Each row was made from one walk, in order. Every step used is in the known rows, and no mark comes twice. Write each row's walk.
In the rows, 128 means zero.
Known rows
F, T, E: [132  78 169 117 124 126 144 121 101  57 101 124 124  94 135  76 154 118
  91 151 147 138 141 138 164  91  91 162 146 125 134 131 133 122]
A, Q, P: [160 128  93 133 118 126 114  49 121 127 135  88 138 142  92 153 169 134
 126 138 102 139  95 150 115 152 159 118  85 111 145 138 140 145]
T, F: [153 110 104 118 107 116 115 136  91 116 150 146 128 122 144 124 131 115
 119 149 148 129 144 141 141 116 127 150 123 111 130 127 139 154]
V, J: [135 126 123 141 125 125 111 135 151 152 124 135 159 114 132 162 116 124
 163 133 140 102 158 114 120 153 134 119 141 113 123 102 135 142]
R, P: [140 127 138 120 135 156 108 123 116 118 125 145 159 148 127 147 164 161
 116 150 101 126 119 122 145 122 129 169 115 122 137 143 109 130]
R, V: [130 136 119 112 112 139 143 153 107  97 137 150 119 152 154 138 130 165
 132 136 128 127 133 147 116 140 126 150 130 156 125 140 120 119]
A, Q, E: [163 117 123 131 133 111 158  82 126 104 124  75 138 140 100 127 167 138
 125 148 137 126  77 166  94 166 172 130  99  63 143  98 147 118]
T, Y, E, Q, P, R: [139  93 121  69  69 124 117  85  35  85 182 121  71 148  73  72 132 100
 109 147 129 154 102 135 165 151 119 153 134 128 133 106 121 117]
V, R, E, Y: [111 132 143  73 151 171 146 104 135 140 134 152 159 126 134 126 103 197
 129 203 144 148 152 104 191 157 115 201  86 144 172 126 105 129]
E, Q: [126 117 114 139 118 119 151 112 136 149 162 125 113 142 126 126 130 101
 147 154 121 101 136 129 125 135 152 152 169 126 130  96 105  99]
V, R: [142 136 101  91 112 120 130 120 146 138 142 146 139 120 125 144 115 136
 130 155 148 117 131 129 151 129 112 146 113 121 145 124 136 131]
A, Q, E, T, U: [137  78 149 130 171 141 178  75 114 114 114  92 141 110  86 113 112 124
 117 172 141 148 105 147 120 156 184 185 125  84 145 110 165 104]
E, F: [121 108 154 144 157 158 137  84  92 139 127 143 113 128 125 123 133 123
 132 136 130 127 141 125 126 128 140 152 103 111 142 107 104 136]
E, F, Y: [114  78 163 163 136 154 171  93  78  98 122 152 118 129 113  86 108 141
 135 164 135 126 137 156 127 121 158 150  87 105 146 117 110 128]
E, Q, P, R, V: [137 134  99  87 104 149 145  76  71  93 181 121  84 166 120 140 141 154
 152 160 105 130 135 139 117 176 149 160 152 171 127 123 109  65]
F, T: [132 107 155 124 134 118 143 117 119  98 109 122 129  97 135  90 135 129
 121 146 154 131 163 131 157 104 126 136 138 142 129 141 125 113]
Y, E, Q, P, R: [133 115 116  87 105 127 114  52  61 105 182 109  94 159  94 113 143 107
 145 135 114 132  91 126 148 159 132 138 156 130 121 116 125 104]
T, F, Y, E, Q, P: [167  63  92 114  57 115 130  98  45  70 195 153 140 150 117  88 145  98
 118 182 132 128 106 178 176 121 160 163 139  97 140 121 134 155]
T, Y: [134 106 132 110  95 125 133 165  99 110 132 141 104 116 109  88 117 120
  91 142 140 149 140 139 145 120 118 143 105 125 141 122 126 138]
Y, E: [126 115 140 109 110 114 111 125  98 104 134 140 131 143 128 115 132 117
 125 110 137 133  86 133 149 120 111 129 136 116 116 130 137 156]
Y, E, F, T, U: [111  64 175 122 147 136 124  80  54  85 123 152 114  93 134  52 113 104
 104 144 169 153 123 119 181  93 118 182 156 133 144 154 144 143]
A, D: [109 143 125 140 116 114 116  98 149 147 126  89 126 150 107 116 127 126
 136 122 149 106 136 128 114 162 123 103 111  92 145 152 125 116]
A, Q, E, F: [155  97 146 146 162 142 169  37  89 115 123  89 124 139  97 125 172 135
 131 159 140 126  89 163  94 165 184 156  75  49 156  74 125 130]
F, E: [132 107 141 120 133 108 137  98 119  98 128 115 148 132 119 120 130 139
 102 125 116 122  98 147 146 111 117 128 158 117 117 132 171 127]
P, R, V: [113 141 130  89 114 130 144 124  72  74 137 136  80 157 134 120 107 175
 152 135 137 135 131 140 104 161 117 140 133 165 109 142 126  85]
V, R, Q: [157 167  78  84  87 113 141 110 145 131 146 178 140 160 107 152 137 139
 124 184 130 116 104 112 168 129  94 165 101 124 151 126 113 117]
V, R, E, Q: [148 126  98  82 124 148 156 105 149 146 174 129 131 132 134 133 120 151
 138 202 145 102 135 113 175 152 123 193 139 130 168  89  92 117]
P, R, V, J: [121 136 125 102 112 129 125 130  96 100 136 142 114 145 138 154  96 175
 188 141 151 109 163 127  98 181 125 135 147 149 102 116 128 100]
A, Q, P, R, V: [145 137  97  98 105 129 128  43  66  76 144  94  95 172  99 145 148 183
 147 147 112 144  99 160  93 186 148 132  92 149 122 155 135 101]
P, R, Q: [125 166 117  99 109 117 137  87  93 104 137 145  89 173  93 116 124 144
 140 157 118 132 101 102 132 150  95 139 116 141 118 137 107  80]
F, Y: [119  99 138 147 106 123 161 138 113  85 124 140 135 130 115  85 104 146
 132 155 133 127 127 160 132 124 147 126 115 118 135 139 133 119]
P, R, E: [118 134 146  81 158 155 131  99  89  98 131 100  96 136 124  98 109 185
 135 152 143 145 125 104 146 163 101 139 112 146 131 131 112 111]
Q, E, Y: [113 123 169 115 160 155 165 114 112 118 121 124 158 127 118 115 140 157
 124 163 130 154 135 136 137 163 168 164 109 102 150 105 133  95]

Which walk is each row?
[153 163 124  80 124 125 160  93  84  79 136 121 108 166  89 111 152 156
 126 167 130 141  79 120 126 171 114 140 107 100 133 110 126  65]	P, R, Q, E
[170  95 170 101 124 148 192  99  44  65 117 159 108 116  92  49 177 124
  65 209 158 158 139 143 183 118 130 199  70  85 179  90  97 108]	R, Q, E, F, T, Y
[143  65 126 119  65  98 129 145  49  50 152 166 133 140 130  68 112 121
 117 156 165 131 104 179 163 105 126 144 118  91 124 138 150 171]	T, F, Y, E
[123  75 190 123 147 134 134  70  50  84 113 150 117 113 129  71 146 113
 119 141 166 135 131 135 176  97 122 165 125 112 131 121 112 151]	Y, E, F, T
[137 114 161 115 132 148 204  57  36  50 129 146  98 164  75  64 132 169
 133 204 141 140  89 147 128 166 146 165  69  77 152  99 106  68]	P, R, Q, E, F, Y
[115  81 153 113 125 117 137  91  74 100 144 154 162 137 131 110 115 145
 106 167 128 141 135 155 174 116 134 183 141 114 127 132 170 136]	T, F, E, Y
[132  67 156 128 111 119 166 104 108  73 131 120 106 109 130  73 155  90
 108 174 139 112 148 140 159  99 120 185 187 122 137 100 109  92]	F, T, E, Q
[145 133  92 100 102 147 129  84  93 119 180 126 118 151 125 174 130 150
 189 163 121 106 167 128 107 200 157 153 166 155 121 100 111  81]	E, Q, P, R, V, J
[151 135  91 108 102 129 113  51  90  98 143 104 127 157 103 182 137 179
 184 153 125 119 128 147  83 210 156 126 105 131 118 127 143 117]	A, Q, P, R, V, J
[135 116 163  72 198 208 140  52  67 103 125  99 119 118  94 127 119 184
 120 170 124 170 153  97 183 163 125 169  94 154 139 126 102 111]	Q, P, R, E, T
[140  55 113 131  53  91 150 129  56  69 183 165 120 156 128  65 113  92
 138 182 161 106 108 179 163 111 154 170 154  89 127 104 125 146]	T, F, Y, E, Q
[ 78 128 178  89 172 174 146  85  84 113 122 118 109 145 118  91  89 207
 147 176 140 165 147  97 162 178 118 176 102 156 138 136 102  93]	P, R, E, Y
[160  51 163 120 139 146 199 133  56  59 129 144 154 107 110  81 116 138
 111 204 170 139 154 184 163 125 181 186  96  62 142  91 140 121]	Q, E, T, F, Y
[120  83 151 128  88 107 142 136  85  62 132 153 134 147 114  73 112 136
 128 137 143 132  87 164 153 117 127 126 124 106 121 142 138 148]	F, Y, E
[121  93 163 126 137 145 120  84  61 115 132 150 113 143 126 110 138 110
 126 117 140 132  98 130 149 122 122 152 116  99 132 108 113 166]	Y, E, F
[166 121 165 115 156 152 185  62  74  82 114 146 131 127 114  90 190 136
 103 195 147 137 128 130 166 128 138 185  98  88 165  96  95  94]	R, Q, E, F, T
[153 134 114  91 149 154 117  20  83  94 139  60 109 149  88 122 149 192
 133 161 117 154  89 124 133 188 131 133  71 129 149 141 122 124]	A, Q, P, R, E
[139 108 119  97 128 123 138  23  80  98 174  87 113 146  85 121 139 131
 124 147  97 125  98 142 143 150 136 135 178 131 120 117 158  73]	F, E, Q, P, R
[125  59 173  96 152 169 177 101  28  51 132 139 106 122 112  57  64 183
 130 216 178 150 170 142 185 140 135 199  92 120 128 119 111 122]	P, R, E, T, F, Y
[143  99 176 111 182 166 181 115 108 114 111 113 148 111 109 126 136 132
 118 157 144 142 143 140 147 143 166 167 119  88 135  82 128 105]	Q, E, T
[148 107 164 125 176 164 161  86  86 115 129 117 131 119 122 120 160 134
 116 147 143 137 119 142 120 148 157 155  97  73 158  80 122 124]	Q, E, F
[107  59 188 129 123 137 172 119  70  70 115 162 142 138  97  78  91 129
 130 158 150 135 119 160 175 112 145 161 120 109 111 118 122 140]	F, Y, E, T
[ 90  99 175 123 146 127 149  85 111 112 119 133 163 143 111 114 112 158
 115 147 109 139 121 142 160 129 137 159 148 129 124 137 160 108]	F, E, Y
[126  77 171 136 150 164 139  89  78  99 115 142 108 123 123 107 151 113
  97 136 121 132 116 129 132 113 105 176 111  99 150  97 114 145]	T, E, F
[139 106 151  92 185 183 146   4  69 102 122  70 112 138  71 131 128 184
 136 180 122 160 122 119 157 183 147 169  73 130 139 121 108 118]	A, Q, P, R, E, T
[161 129 103 103 142 178 131  81 122 135 175  99 137 135 128 138 162 149
 115 177 101 134 128 113 167 163 146 166 133 143 169 109  92 127]	R, E, Q, P
[139 111 145  68 174 181 162 106 130 134 125 143 152 108 120 140 101 172
 119 197 156 130 160 110 205 134 116 205  98 130 157 102 101 139]	V, R, E, T
[152 111 107 108 100 133 113  77  92 122 177 125 135 154 112 134 169  93
 125 134 106 129  91 134 164 137 143 146 156 121 136 111 121 140]	Y, E, Q, P
[102  75 163 109 147 143 129 117  89 111 123 154 134 113 111  99  80 102
 114 133 143 153 111 114 176 112 124 183 166 136 118 140 155 143]	Y, E, T, U
[156  73 136  85  74 119 132 101  57  75 164 132 110 111  98  56 163  82
  82 168 142 151 137 151 206 109 129 169 145 130 151 117 115 137]	F, T, Y, E, Q, P
[169 171  83 105 104 147 116  88 115 124 146 149 151 161  99 157 180 134
 103 153  82 146 100 113 161 140 115 141  98 136 149 145 115 124]	R, Q, P
[140  80 144 120 141 144 142 123  77 125 133 155 132 112 129 129 109 109
 123 167 151 134 177 138 167 111 145 185 121 113 121 106 120 148]	E, T, F
